Known rows, with every step that occurs
pasuno-togot-gamug: [-35 260 -7 354 56 22 61 14 159 133 -31 186 37 -51 -29 -185 77 -37 -196 150 -30 3 -45 231 -66 -21 -216 -509 -36 5 191 5 -93 -126 94]
pasuno-togot-geko-veno-fusumi-gofufis: [156 236 -209 -134 221 -46 -140 -10 -304 191 -45 -47 -35 259 44 -209 267 11 -92 228 -41 11 -137 -332 18 -12 -269 -174 -55 -138 225 -97 81 12 -22]
pasuno-togot-gamug-veno: [-148 215 42 142 120 76 282 11 -127 159 14 235 46 -49 -113 -24 -90 -204 -101 228 93 34 -130 266 8 71 -196 -7 41 -192 76 2 41 -65 -61]
veno-fusumi: [57 52 -164 -105 96 -51 -159 124 150 -197 100 -166 -70 168 40 42 312 233 37 -264 -24 -60 -156 50 -55 -84 -132 18 -246 -75 -448 -91 -47 51 -143]
gamug-veno-fusumi: [-64 55 -147 -206 159 3 16 111 -81 -141 127 -106 -49 195 -26 165 162 89 79 -145 92 -32 -215 98 10 -20 -121 332 -166 -225 -507 -96 52 61 -263]
pasuno-togot: [-33 81 11 289 136 12 129 59 5 4 -54 59 51 -83 -79 -174 -120 -16 -84 15 -72 91 -50 -67 -20 -53 -188 10 -214 46 -98 73 -24 -53 178]
fusumi-gofufis-gamug-togot-pasuno: [20 -193 185 147 5 5 82 -74 54 -26 -64 290 127 -80 -69 110 -590 -65 17 90 189 -142 146 49 -70 -10 246 327 165 23 -85 -22 -97 2 214]
gamug-togot: [-65 -87 72 43 -1 21 206 56 59 -64 17 13 -85 -72 -13 128 -407 152 14 -80 25 -131 132 -210 -82 11 -104 441 -115 -65 -66 -3 15 62 136]
togot-gamug: [-57 203 10 117 -72 -7 -13 34 221 18 19 39 -41 -32 3 -44 242 5 -59 -87 -96 -45 10 337 -28 22 -127 -534 20 -83 158 -72 -82 -54 5]
fusumi-veno-gamug-togot: [-28 -274 15 111 177 29 -36 -45 32 49 -101 157 133 38 88 19 -256 111 -70 167 174 -91 78 -246 -114 -21 82 237 52 13 -207 90 66 -21 19]
pasuno-togot-gamug-nere-fusumi: [104 186 -94 169 -364 54 -85 -21 209 215 172 -69 -309 25 -135 -14 169 120 -9 18 -248 235 -13 -162 -56 -49 141 -366 75 125 48 44 -280 -129 60]
gamug-gofufis: [-133 -17 86 -7 -138 35 132 59 3 -100 15 -154 35 -326 -70 -88 -67 -51 95 -339 -7 61 -179 464 -19 48 142 -152 -8 118 143 8 122 33 72]
togot-geko-veno-gamug-nere-fusumi: [118 -22 -141 -160 -330 40 -106 -19 -69 306 129 -317 -346 -74 -40 101 258 53 57 38 -202 155 92 -339 80 33 312 -350 95 161 -53 133 -62 -83 113]
nere-gamug-veno: [-198 119 94 -202 -104 23 443 42 -49 92 22 -202 37 -48 53 231 24 -95 63 -136 80 145 -18 294 35 143 -291 353 13 -147 -225 17 70 135 -7]
geko-togot: [38 -2 153 104 1 -103 -36 52 169 -75 -76 144 -70 -121 -119 180 -129 44 -39 -110 -221 18 264 -63 28 -103 -74 296 -116 225 189 7 -132 -10 5]
geko-togot-gamug: [43 189 110 206 -30 -66 -66 3 295 46 -38 262 -75 -98 -73 91 50 2 -154 45 -151 -30 202 244 -43 -67 -98 -307 40 120 438 -52 -194 -88 -49]
gofufis-gamug-togot-geko-veno-fusumi: [106 31 -114 -315 112 3 -172 63 -204 150 0 -146 -175 36 146 289 -129 156 -90 -68 172 -264 -1 -125 -91 77 -209 201 -252 -15 -94 -7 79 -2 -65]
togot-geko-veno-gamug-gofufis-fusumi: [-12 17 -150 -55 69 38 69 -53 -257 126 -117 -4 -5 -164 54 60 337 -240 -75 208 -33 51 89 103 158 77 104 -248 -88 90 152 149 129 -99 1]
fusumi-gofufis-gamug: [41 64 242 -84 87 -63 -286 -19 -139 -38 26 -14 358 47 92 78 -75 2 130 28 -37 -49 44 56 -78 23 -21 -74 1 -7 47 -38 -132 101 -23]
geko-veno-fusumi: [51 219 -199 -321 122 -7 -142 112 11 -63 -14 -357 -310 203 31 132 387 221 44 -327 31 -74 -34 -11 0 21 -188 154 -251 -137 -408 -43 54 10 -185]
gamug-togot-pasuno: [-84 -223 59 195 -75 31 290 1 196 -80 -75 198 -134 -139 -139 84 -511 -25 -2 -105 135 -111 120 38 6 -13 198 411 88 6 -221 -4 -14 -39 287]
fusumi-gofufis-zonu: [101 125 112 165 -49 -69 -36 -100 43 -437 70 79 23 200 -180 -380 30 -130 160 186 -110 59 112 -289 126 -96 -74 267 111 -179 450 -159 -56 84 -127]
fusumi-veno: [-129 -122 -12 -34 -10 -32 -295 6 83 -32 -131 -6 6 139 3 -168 67 102 -27 -244 -65 85 -167 -44 47 22 -166 177 -8 -15 26 -17 35 -39 -69]
gofufis-gamug: [-34 -9 262 -80 27 -32 -213 57 -8 -103 28 -76 214 -131 79 208 -174 51 110 -212 9 -107 59 206 -83 55 -19 39 -164 97 -193 46 -120 49 0]
togot-geko: [-36 -141 -1 -28 -122 -53 80 80 -148 105 23 -7 -38 -210 47 -24 -117 -108 -80 -90 -168 -98 -74 -65 134 76 -205 -191 -96 44 352 -30 128 19 242]
nere-fusumi-veno-gamug-togot-geko: [70 -377 -64 83 -136 -25 -41 -35 -261 398 11 72 -36 -180 72 89 -318 -28 -191 316 42 -147 -10 -402 -17 56 -136 -75 65 151 337 69 112 -53 244]
veno-gamug: [-23 -118 9 60 176 -16 -3 47 52 -76 -6 -60 191 -77 58 -33 291 -5 63 32 -15 -12 82 76 18 -42 197 -343 -10 18 -389 94 28 -2 44]
nere-gamug: [-72 121 70 -91 -210 -34 273 62 242 53 -21 -361 -22 -57 155 124 207 97 16 -321 -35 139 100 253 -59 56 -312 -100 -85 48 -160 9 -59 134 149]
nere-gamug-togot-geko: [13 -159 57 0 -211 -19 392 27 -87 263 -2 -28 -48 -238 192 180 -426 -1 -184 30 37 -116 49 -155 -49 97 -359 37 -61 90 394 6 95 88 353]
veno-fusumi-gofufis-gamug: [117 83 105 -133 183 -79 -418 7 -97 -68 69 -34 329 197 125 76 66 118 103 27 21 -92 -76 66 -144 -20 -23 -134 -80 -26 -156 -80 -166 102 -166]

Rows
[1 -87 -19 228 -11 -16 171 51 -225 218 -32 129 49 -247 19 -166 -294 -151 -212 142 -116 -32 -134 -180 73 37 -280 -207 -175 135 397 44 103 -54 334] : pasuno-togot-geko
[-62 76 194 -217 -34 -17 -93 -22 -429 157 132 -93 188 14 -101 263 -147 -136 175 215 43 -6 -39 45 2 133 -96 321 76 -134 -4 -25 -52 93 -129] : nere-fusumi-gofufis-gamug-veno
[-40 -84 -52 16 78 80 43 3 307 -212 48 37 99 96 107 -105 169 98 143 -153 -181 189 36 -79 33 -107 640 -398 108 67 -463 125 -81 -10 -28] : veno-gamug-nere
[94 -156 78 225 -237 12 -170 -123 11 -214 82 -8 -13 -112 -199 -310 0 -176 75 182 126 74 -34 84 6 -66 215 110 209 145 324 31 41 -61 -146] : nere-fusumi-veno-gamug-gofufis-zonu
[4 144 29 129 -109 45 -13 -34 497 -127 12 302 -114 61 -3 -3 23 112 -37 -169 -291 185 145 13 -17 -130 409 -379 160 141 224 7 -252 -77 -95] : geko-togot-gamug-nere
[11 58 132 -98 2 47 -200 -54 159 -188 70 76 224 189 114 -41 -104 111 176 -184 -202 182 2 -130 -48 -49 502 -154 119 33 -71 13 -207 68 -86] : fusumi-gofufis-gamug-nere
[-68 -190 -88 17 78 85 -185 -55 311 -135 -58 124 127 217 120 -224 160 130 69 -169 -133 251 -70 -159 30 -97 607 -281 179 87 -374 123 -65 -62 -114] : fusumi-veno-gamug-nere
[-36 -253 199 174 -44 30 131 -14 134 -67 -73 250 39 -186 -66 222 -661 -36 9 -61 231 -190 148 149 -91 5 218 420 49 82 -249 37 -93 -30 227] : gofufis-gamug-togot-pasuno
[-24 -337 -63 260 112 34 89 -110 141 -12 -194 381 37 20 -68 33 -244 -101 -120 218 198 -57 147 -67 49 -63 264 265 154 25 -329 81 -46 -127 113] : gofufis-fusumi-veno-gamug-togot-pasuno
[-6 -224 -68 132 213 29 -43 -78 3 55 -134 205 118 121 93 71 -110 77 -99 307 112 -61 151 -345 -48 -46 28 287 0 -3 -213 99 7 -57 -46] : gofufis-fusumi-veno-gamug-togot
[13 -23 -63 -159 153 16 25 19 -245 235 -111 -199 -40 -136 102 30 226 -125 -48 119 23 -96 150 -55 124 112 33 -363 -11 44 -55 141 201 -55 124] : togot-geko-veno-gamug
[106 304 -173 -293 183 -53 -221 1 -138 -12 -12 -232 -74 354 24 -81 448 143 85 -7 -69 19 -49 -210 22 -6 -136 -78 -28 -226 -35 -152 22 69 -157] : geko-veno-fusumi-gofufis
[-103 -36 -93 -26 -109 5 -138 -87 78 69 -203 -9 41 128 96 -62 302 -26 -115 -111 -8 245 -133 180 41 34 -209 109 -11 107 145 48 -2 -59 -125] : nere-gamug-gofufis-fusumi-veno
[-76 -129 56 59 28 46 123 13 -13 -44 4 -97 221 -347 5 -133 87 -113 80 -103 104 42 -130 478 -38 1 381 -420 68 167 -90 107 152 7 59] : veno-gamug-gofufis
[204 128 70 136 -283 -89 -150 -102 -43 -252 173 -81 -144 157 -273 -278 139 -94 171 249 -164 88 150 -419 111 -80 -124 286 129 -101 490 -154 -147 52 -99] : nere-fusumi-gofufis-zonu
[57 29 -69 -83 -425 13 -108 35 154 38 204 -312 -366 35 -119 87 140 187 170 -238 -313 244 28 -274 49 -28 214 -54 28 97 -162 24 -208 -25 61] : gamug-nere-fusumi
[107 143 -145 -114 169 -94 -218 22 -19 -103 68 -95 104 334 28 -156 400 141 103 18 -108 35 -139 -159 -12 -96 -117 -121 -23 -200 -63 -192 -45 111 -139] : veno-fusumi-gofufis
[-59 -391 8 225 58 33 106 -69 173 31 -154 324 42 -46 -62 -10 -372 -59 -75 92 254 -105 92 21 -17 -46 324 234 211 55 -341 70 25 -102 195] : fusumi-veno-gamug-togot-pasuno
[11 118 136 258 -234 34 69 -79 181 -363 86 116 -37 -176 -192 -316 -80 -203 54 33 75 -4 -25 382 -1 -33 105 -70 140 23 613 -76 7 -28 -128] : togot-gamug-gofufis-zonu
[143 191 0 7 -22 -49 61 -96 18 -329 125 6 38 351 -90 -202 171 -87 124 236 97 96 8 -158 28 -95 -195 393 117 -239 201 -193 -54 154 -278] : nere-gamug-veno-fusumi-gofufis-zonu
[-53 -208 -1 40 -132 31 -184 -47 -86 154 -17 -171 117 -229 -40 -147 152 -65 23 -5 119 108 -233 344 -68 25 264 -350 174 233 44 123 108 -73 -14] : nere-fusumi-veno-gamug-gofufis
[105 55 -215 -296 80 5 -36 80 -153 130 -12 -200 -310 72 96 198 8 166 -105 -90 101 -218 -25 -230 -16 44 -245 185 -227 -79 -84 -40 140 -6 -30] : gamug-togot-geko-veno-fusumi
[142 159 -164 -248 147 -39 -88 -19 -269 154 1 -120 -99 245 62 -44 111 81 -41 168 1 -105 -38 -416 -3 25 -229 -7 -7 -176 259 -135 99 71 -31] : gamug-togot-geko-veno-fusumi-gofufis
[-103 55 115 -47 -258 26 339 36 137 72 -6 -322 56 -323 91 12 38 -29 41 -370 77 166 -127 616 -112 89 -61 -194 26 180 104 47 82 114 134] : nere-gamug-gofufis
[-2 -177 48 109 163 27 185 14 32 -15 -5 44 104 -96 60 108 -247 104 10 169 119 -152 184 -196 -103 -35 105 172 -16 10 -287 85 51 31 107] : veno-gamug-togot
[24 -161 101 229 -69 27 -80 -118 83 -352 -1 96 131 -88 -119 -391 -59 -199 72 124 166 64 -70 166 32 -66 257 94 187 104 308 25 96 -44 -178] : fusumi-veno-gamug-gofufis-zonu
[105 133 -253 -167 151 2 -70 84 -184 185 -37 -156 -254 75 68 17 167 81 -161 -47 59 -108 -114 -139 -1 27 -315 -37 -279 -19 -91 0 121 -55 -2] : pasuno-togot-geko-veno-fusumi
[-65 -55 10 -115 7 78 141 -4 -255 200 -83 -179 53 -405 57 -62 38 -203 -4 -24 132 -23 -72 397 27 117 265 -452 91 167 213 146 298 -54 123] : togot-geko-veno-gamug-gofufis
[-7 -215 44 21 -99 -17 242 41 -172 163 27 109 -67 -237 75 96 -517 -27 -142 61 -42 -203 29 -306 29 67 -213 112 -89 42 408 -10 146 27 293] : gamug-togot-geko
[-44 153 -165 -120 131 11 -8 73 24 -48 131 17 -51 197 -6 134 272 52 -15 -32 125 -81 -219 288 -35 -7 -130 -58 -67 -237 -314 -120 1 13 -301] : togot-gamug-veno-fusumi
[25 -3 -73 9 214 40 98 3 -278 314 -138 -77 5 -179 90 -53 121 -156 -136 254 53 -51 111 -117 88 67 -10 -391 -50 84 -54 184 186 -104 178] : pasuno-togot-geko-veno-gamug
[124 141 -26 37 66 -41 -70 -81 -71 -435 142 100 36 354 -173 -268 91 -104 164 264 29 32 -16 -265 98 -117 -96 452 98 -282 212 -202 -23 92 -345] : gamug-veno-fusumi-gofufis-zonu
[-96 -48 -137 -10 54 -37 -356 -51 42 -66 -188 113 -11 303 11 -89 293 29 -89 -65 -150 147 -50 -185 149 0 -274 287 -106 -55 -30 4 -45 -100 -168] : gofufis-fusumi-veno
[-83 153 -32 57 -123 87 25 -8 439 -151 60 141 -72 120 54 -119 119 113 50 -276 -238 183 -20 125 4 -42 412 -523 149 -23 4 -11 -169 -48 -63] : togot-gamug-nere
[-12 18 -12 -227 188 -1 -145 91 -144 -116 132 -72 129 145 41 297 13 89 90 -74 189 -119 -183 251 -78 8 -95 314 -197 -134 -566 -47 -29 76 -301] : gofufis-gamug-veno-fusumi
[-42 110 0 -300 -152 34 307 22 -214 372 -141 -258 -324 -152 145 257 -237 -10 -140 -74 54 -124 201 -201 26 217 -390 184 -83 2 334 65 200 25 265] : nere-gamug-togot-geko-veno
[-172 -1 239 -182 73 30 51 47 -266 -41 54 2 217 -90 -21 308 -287 -123 148 -55 126 -62 -29 275 -1 134 -28 412 -50 -112 -233 37 19 68 -130] : gofufis-gamug-veno
[20 250 -130 -132 196 -36 -100 -20 -145 10 99 29 136 338 -14 -93 388 1 36 205 -5 25 -192 28 -5 -34 -120 -172 127 -334 38 -201 -28 78 -264] : togot-gamug-veno-fusumi-gofufis
[0 -165 122 214 -89 -63 92 -9 286 -100 -137 304 -112 -179 -223 117 -282 -114 -61 -104 -56 4 240 151 96 -106 195 271 72 210 -5 -10 -140 -96 167] : geko-togot-pasuno
